What can hang from each mark:
Q127: Q473
Q38: Q98 Q344
Q440: Q473
Q473: Q127 Q344 Q606
Q606: Q473
Q98: Q38
Q344: Q162 Q298 Q473 Q483

Every row comes from one small tree of marks. The marks that hang from a mark follow it in brackets, in the order of their numbers. Every link used is in the known rows. Which tree was each row made from?
Known rows:
Q473[Q344]: [-28   4  -6  10 -31  20 -29  21  22  -3 -28   6  -1 -56   8 -29  -8  12
  -1  13 -21 -29   1  18  -6 -18  24  22 -31  22   1  40   9   2 -37  21
   2 -14  27 -19  15]
Q440[Q473]: [  5   5  -7  26  -5  15 -29  18  10   6 -44 -14  -8 -45  37   9 -40  -1
  11  11  11 -24  -9 -21 -18  12  40  -1 -31  24  14  30   0  16 -29 -14
  48 -14  -8  -4  -7]
Q440[Q473[Q127 Q344[Q483] Q606]]: [ -8  13  18  21 -16 -46  18 -26  23 -10 -65  23  58 -20  18 -38  33 -35
  18 -12 -36  19   3  24 -38  -2 -17 -11  14  -8 -44  -2  -6   5 -43 -37
 -30  24  46  15 -13]
Q473[Q344[Q298]]: [-15  -4   0  14 -14  18 -14   8   6  -4   5  -5  -2 -42 -21 -25 -20   2
 -14  17 -28 -27   8  30   5 -20   8  -4 -18   7  11  20   5  -4  14   0
   6 -19  25  -4  -2]
Q38[Q344]: [  1  13 -24   0 -25  47 -35  39   0   1  -9  -3 -54  -6  16  22 -20  27
  -9 -10   4 -30  -5 -20  -7   4  23  11 -21   5   8  59  10   8 -16  35
   3 -18 -34 -11  37]
Q98[Q38[Q344[Q473]]]: [ 24  19 -57  -3 -16  20 -10  42   0  16  22 -14 -56   0  16  68  16  53
   2 -31  22 -41  -9 -56  12  16  19  50  14 -24  -1  43   4  20 -24  24
 -13 -10 -34 -44  -9]
Q98[Q38]: [ 10  -2 -39   7 -11  -1 -37  18  30   8   5 -10 -21 -20  22  47 -13  66
  -9  15  24 -46  13 -25  -4   5  37  26 -14  12   6  24  32  -1 -40  34
   9   3 -36 -38  -4]
Q127[Q473]: [ -1  11  10  24  -6   3 -23  30  -5  24  -1 -18 -17 -33  17   1 -18   0
   2  11  34 -21 -29 -28 -17   4  41  33 -22  21  18   4   7   7  -9   4
  24  10   9 -15  -1]
Q473[Q127 Q344[Q298 Q483] Q606]: [ -7 -15  15  -3  -6 -30  21 -46  17  -7   5  22  49  13 -14 -38  29 -22
 -22   9 -51  24  21  44 -15 -17 -27 -20  15 -10 -37 -25  22 -13  12  -7
 -48  13  27  33  -3]
Q344[Q298 Q483]: [ 35 -20  16  20  27  12 -13 -18  11  -9   7 -15   0  17   5  24 -54  32
 -62  12  12   1   5   7   2   7   6 -16  -5  24  23 -23  24 -16  39   9
  18 -20 -42  23  25]
Q98[Q38[Q344[Q473[Q606]]]]: [ 25  12 -56 -19  -9  -1  -5  39   9  45  32  -5 -39  23  14  57  45  34
  19 -28  20 -20 -18 -35  12  12  11  35  15 -38 -17  28  18  10 -16  17
 -14   3 -37 -34  -8]
Q440[Q473[Q344[Q162 Q483]]]: [ 22   5  18  16   5  -8  17  -3  -3 -32 -70   8   2 -13   4   1 -11  12
   8   4  10  12 -17  11   6   3  -4  -6  -3  32  12 -13 -36  18 -34 -35
  28   7   5   1   7]
Q98[Q38[Q344[Q298]]]: [ 20   6 -52  -2 -14  20 -18  35  -4   0  41 -27 -61  13 -20  85  -3  52
 -24  -3   5 -39  26 -24   4   8   9   5  12 -17  19  29  25   3   9  16
 -19 -15 -52 -19  -4]
Q98[Q38[Q344]]: [ 19  17 -56  -5 -33  22 -30  47   8   2   8 -11 -56   0   0  80   7  70
  -7 -16  18 -38  18 -32   0   9  22  33   5  -2  13  54  24  13 -39  44
 -21  -4 -52 -40  13]
Q344[Q162 Q298 Q483]: [ 40 -26  19  -6  34  16   1 -28  -8 -17  14   2 -18  49 -10  26 -47  45
 -37  16  36   7   3   2  21   7  -1 -28  -9  39  37 -40   1 -16  35   4
  43  -2 -60  24  26]
Q38[Q98 Q344[Q162 Q298]]: [ -8  19 -19 -34  18  30 -20  25 -23  -6  51 -20 -78  30 -49  64 -24   4
  32 -26  34   2  10 -37  25  -5 -10 -20  14   1  56   4 -38   6  13  22
  26 -17 -60 -15  34]
Q440[Q473[Q127 Q344 Q606]]: [-40  14  -6  10 -39 -26   3  -5  16   5 -55  26  46 -46  20 -55  36 -58
  55   4 -49  -9  10  22 -34 -12   7  -4  -7  -7 -47  26  -2  16 -51 -29
 -26  26  66  -5 -31]
Q344[Q473[Q127]]: [-26  -6  -2 -12 -16  16  -9  -5   4  -3   5  16   5 -23  41 -17  -8 -15
  10  -4   2 -36   0 -33 -10   4  15  33 -14  16 -25  24   8  19 -12  23
 -10   5  14 -21 -22]
Q606[Q473[Q344[Q298]]]: [-22   7  17  32  -6   1 -16  19  -7 -12 -14 -32  25 -46 -10 -33  -8 -12
 -39  38 -37  13   6  48   3  -1  18 -31 -11 -27   9  18   6 -33  22  -5
  10 -40  51  -2 -10]
Q440[Q473[Q127 Q344[Q298 Q483]]]: [  4   4  22  26 -10 -27  19 -34   7 -40 -45  -9  39 -23  -6 -13  -3 -26
 -15   6 -47  10  23  20 -25   4 -16 -16  21  -1 -18 -17  -2  15  -5 -40
 -40   3  43  17 -31]
Q344[Q162 Q298 Q473[Q127] Q483]: [ 19 -28  22 -16  34   0  33 -45 -22 -26  34  15  -6  56   1   7 -21   6
 -15   1  27   4   1 -17  12  13 -29   0   8  22   1 -48  -5   6  41  -7
   0  15 -22  20 -16]
Q344[Q298]: [  3 -13  -5   8   7  27 -32   2   8   6  24 -14 -18  -6   4   5 -44  16
 -19  21  10 -24  11   0   1   5  25 -13 -30  20  22   7  23 -14  27   9
  40 -17 -22  10   6]
Q473[Q606]: [  2 -15 -15   1  -2   9 -35   7  22  35   4  10   9  -2  30 -24 -16  13
  11  10  10 -13  -9   5  -3  -7  28  -7 -36  16   1  20  29 -18 -18  14
  40   3 -23   5  20]

Which tree is each row?
[ 47 -30  14 -10  65  -1  33 -29 -12  30  45  14  -1  71   0   9 -13   8
 -11  -7  45  25 -27   0  42  10 -24 -16   0  15  12 -68  -8 -17  55 -22
  53   8 -45  33  -1] -> Q344[Q162 Q298 Q473[Q606] Q483]
[-52  19  13  17 -42  -7 -12   7   8 -39 -52   1  42 -62  20 -59  17 -22
 -10  33 -49   4  19  30 -26  -1  17  -2  -8 -21 -21  46  11  -8 -38  22
 -39 -16  75 -29  -9] -> Q606[Q473[Q127 Q344]]
[ 26 -24  15  -5  27 -13  27 -25  -3   8   8  24  20  37 -38 -21   5   9
  -9  12  -2  27  -4  44  24 -15 -25 -26  -1  13  11 -48  -7 -20  25 -17
  20   9 -14  34  22] -> Q473[Q344[Q162 Q298 Q483] Q606]
[-42  39 -19 -34 -20   8 -17  26  -2  -1  17  -8 -44 -16  -1  36  13 -26
  47 -55  10  -9  -6 -65  -9   6  -4  33  26 -30  -9  41 -29  24 -30  35
 -32 -10  -3 -32   6] -> Q38[Q98 Q344[Q473[Q127]]]
[ 25   5  24  27  20 -40  33  -5  -1  31  15 -18  30   4 -24 -22  25 -20
 -24   5 -10  36 -25  32  -2  -7  -8  -3  15 -24  -7 -53  10 -14  32 -38
  -8  17  32  33  -5] -> Q127[Q473[Q344[Q298 Q483] Q606]]
[ 28  12  -3 -27  34   9  -4   1 -12 -14  35 -22 -63  57 -53  81 -27  28
 -10 -42  42  31   0 -28  27   2 -24 -21  28   1  56 -23 -38  -5  21  16
  20 -17 -79  10  50] -> Q38[Q98 Q344[Q162 Q298 Q483]]
[-18 -16  -6 -31   4   1  11 -16 -11  19  17  49  14  30  21 -34  23 -16
  57   3  24  -9  -8 -13   3  -4  -7  14  -9  16 -26 -11  -5  14  -9   3
  13  33   0 -15 -23] -> Q344[Q162 Q473[Q127 Q606]]
[ -3 -15  24 -11  -4  -4  24 -41  -9 -45  -5  25   9  20 -35 -15   3   3
 -14  17 -21   9  25  29   2 -13 -35  -5  11  26   1 -32  -8   7  10  -2
 -36  17   9  14  -4] -> Q473[Q127 Q344[Q162 Q298 Q483]]
[ 28  13 -48 -27 -11  23   9  41 -21   6  31  -2 -74  25   1  73  16  57
  26 -25  52 -34 -10 -52  30  10  -1  46  15  -8  22  21 -12  27 -18  22
  -1   9 -53 -48  -5] -> Q98[Q38[Q344[Q162 Q473]]]
[-51  12  16  -3 -28  -2   2   2 -13 -46 -46  17  26 -39   3 -50  23 -10
  15  38 -28  11  19  33  -7  -5   6  -6  -4  -6  -6  19 -10  -7 -36  19
 -25   3  64 -26 -12] -> Q606[Q473[Q127 Q344[Q162]]]
[ 14 -27  16  -5  30 -21  29 -44   5  16  34  13  39  42  16 -10   9 -17
 -20 -13  -3  18  -4  -1   1  12 -24  -8  14 -10 -33 -43  21  -9  43 -17
 -19   6  -2  30 -20] -> Q344[Q298 Q473[Q127 Q606] Q483]
[-17   9  37  -1 -13 -16  24 -19  -3 -62 -54  14  40 -10   8 -33  19   8
 -24  18 -21  42   6  35  -9   1 -14 -10  14  -3  -5 -10 -15 -18 -30  16
 -32   2  43  -5  10] -> Q606[Q473[Q127 Q344[Q162 Q483]]]
[ 25   3  29   8  12 -35  35   3  -9  20 -10  11  14  14 -21 -24  43  -3
  16   0  25  39 -43  18   3 -15 -14  18   9  11   3 -50 -19   0  -8 -18
  10  36  17  11  12] -> Q127[Q473[Q344[Q162 Q483] Q606]]
[ 19 -28  -8 -18  48   9  21  -6 -24  43  56  12 -12  43  -5 -14  -4 -10
  29   8  34  -1 -17  -5  38  -1   1 -10 -19  12  16 -36  -4 -12  53 -20
  65   3 -26  13 -23] -> Q344[Q162 Q298 Q473[Q606]]
[ 56  -6  -2  -4  34   3  26  -6 -11  30  42 -10 -18  63   4  26   2   8
 -33 -35  13  19 -33 -15  18  15 -23 -11  17 -29 -11 -13   6  -9  57 -15
   1 -13 -38  38  19] -> Q38[Q344[Q298 Q473[Q606] Q483]]
[-21 -10   0  -4   2  15  -2 -17  -5   2  33   3   1  -8  19  -8 -17 -20
  -5  13  -5 -32   9 -20  -6   6   2   9  -6   7 -17   4  13  15  34  -1
 -14  -2  11   0 -40] -> Q344[Q298 Q473[Q127]]
[ 26  -5  32  19  14 -13  38   1 -32 -12   9 -15  -6   6 -47   6   2  -2
 -18  13  23  27 -19  18   7  -9 -15   9  13  14  33 -60 -27   5  31 -29
   7  19  15  16  -4] -> Q127[Q473[Q344[Q162 Q298 Q483]]]
[-25 -13  -6 -19  -1  -5  -5  -9   9  27   9  28  22   2  40 -40  20 -29
  29  -7  -2 -17  -6 -16 -12   4   2  23 -11  -5 -39  11  17   4 -10   6
  -5  18  19  -6 -22] -> Q344[Q473[Q127 Q606]]
[-34  12   4  20 -36  -4   1 -14  -5 -24 -31  -3  26 -52  -4 -32  -2 -50
  22  19 -53 -18  29  18 -26  -9   3 -15   0   1 -18  15 -10  24 -11 -36
 -33   8  59   4 -50] -> Q440[Q473[Q127 Q344[Q298]]]
[-13   6  35  24   1 -21  13 -27  -1 -48 -26 -18  52 -13  -6 -31   2 -17
 -62  24 -56  39  27  38 -16  10 -12 -30  20 -27 -17 -12  14 -33  16  -1
 -46 -26  53  17  -2] -> Q606[Q473[Q127 Q344[Q298 Q483]]]
[  7   2  33  19   7  -6  11   8  -9 -37 -54  -3  24  -4   0 -17   1  30
 -32  24   0  44 -10  37  15   5   3 -17  -1  -1  22  -8 -13 -24 -13   7
  23 -11  15  -3  27] -> Q606[Q473[Q344[Q162 Q483]]]
[-14   1  -9  -2 -15 -12 -16 -11   9  11 -35  20  31 -16  43 -29   5 -36
  43  11 -12  -4   8  -6 -31   5  20 -11 -12   3 -32  21   7   9 -42 -23
   2  20  17   3 -25] -> Q440[Q473[Q127 Q606]]
[ 20  30   1 -14  21   8 -15  23  12  -6  10 -37 -42  19   2  62 -12  16
 -13 -74  42  14 -33 -59  15  15  -9  26  27 -23  21  11 -30  10  -8  27
   7 -29 -46  -9  45] -> Q38[Q98 Q344[Q473 Q483]]
[ 22  22   0  -8  29   4 -17  10   6 -11  26 -45 -46  33 -31  78 -34  19
 -35 -46  20  23   0 -31  12   8 -14 -19  30 -20  35  -3 -14 -16  23  23
  -2 -31 -59  17  56] -> Q38[Q98 Q344[Q298 Q483]]
[-26  13  38  25 -23 -25   2  -3  15 -46 -65  -5  60 -30  19 -39  17   2
 -42  16 -45  34  14  32 -22   7  -4  -7  10 -26 -21  13  10 -25 -31  23
 -50 -12  57  -4   6] -> Q606[Q473[Q127 Q344[Q483]]]
[-31   8  -5 -11 -27 -23  17 -10 -11  -1 -49  45  30 -22   1 -50  38 -45
  83  14 -23  -1   6  26 -18 -17  -8  -7  -6  10 -26   7 -25  29 -52 -36
  -8  36  47  -7 -34] -> Q440[Q473[Q127 Q344[Q162] Q606]]
[-20 -12  -1 -29 -12  19   6  -8 -15  -6   6  37 -13   5  21 -15  -1  -1
  41   9  26 -28  -4 -31   1  -1   5  29 -13  29  -7  -2 -10  26  -7  18
   6  21  -3 -24 -22] -> Q344[Q162 Q473[Q127]]
[-41 -10  -7 -11 -22 -14   2 -26  14   9  12  26  38 -17 -14 -62  30 -41
  14  16 -57  -2  32  41 -19 -23 -13 -17  -6 -15 -31   6  21  -6   5  -3
 -41  18  45   7 -27] -> Q473[Q127 Q344[Q298] Q606]
[-46  -5   3  -2 -30   4  -6 -13   5 -18   1   9  13 -42 -17 -36   7 -22
   0  23 -54 -25  32  26 -21 -17  -8  -1  -7   3 -17  18  13   8  -3  11
 -47   2  48  -7 -25] -> Q473[Q127 Q344[Q298]]
[-10  26 -21 -19   4  26 -36  29  -5   5  35 -44 -59   0 -33  60 -21   4
   5 -32  13  -4  10 -26   8  -1   6 -11  13 -11  38  25 -11  -4   8  20
  10 -38 -48 -15  34] -> Q38[Q98 Q344[Q298]]
[ 33  -4  15  27  18 -34  19 -23  10  13 -27 -13  41  -3  -2 -24   1 -27
 -15   1 -29  32  -7  36  -1   3  -7 -38   5  -7 -10 -30  -6 -11  21 -64
  15  -7  17  39  -6] -> Q440[Q473[Q344[Q298 Q483] Q606]]
[ 36 -19   7   8  33  -7   4  -8  20  34   8   5  25  26  41  -9  -4  10
 -18 -21  29  12 -38  -7  10  13   6  11  -6   2 -15 -18  17 -16  13   3
  38   2 -26  17  16] -> Q344[Q473[Q606] Q483]
[ 15 -22 -10  -1  29   7   3 -10  -7  49  48  -5   3  16  13 -15  -8 -20
   0   1  15  -7 -20  -1  19   4  13  -7 -17 -11  -4 -11  18 -21  51 -17
  44 -12  -9  12 -16] -> Q344[Q298 Q473[Q606]]
[-13  27 -22 -35   0  28 -29  41 -12  -4  11   0 -70  11 -23  58 -15  21
  46 -39  44  -7  -4 -42  19  -8  -1   9   4  10  51  24 -36  12 -34  40
  30  -8 -60 -25  46] -> Q38[Q98 Q344[Q162]]
[ -6  10   7  20  -4 -23  13  19 -10  47  27 -17  13 -25 -31 -40  29 -48
  12  16  -9  13 -21  34  -8 -21  10   3  -1 -18  -3 -21   6  -9  30 -34
   5  14  55  15 -17] -> Q127[Q473[Q344[Q298] Q606]]
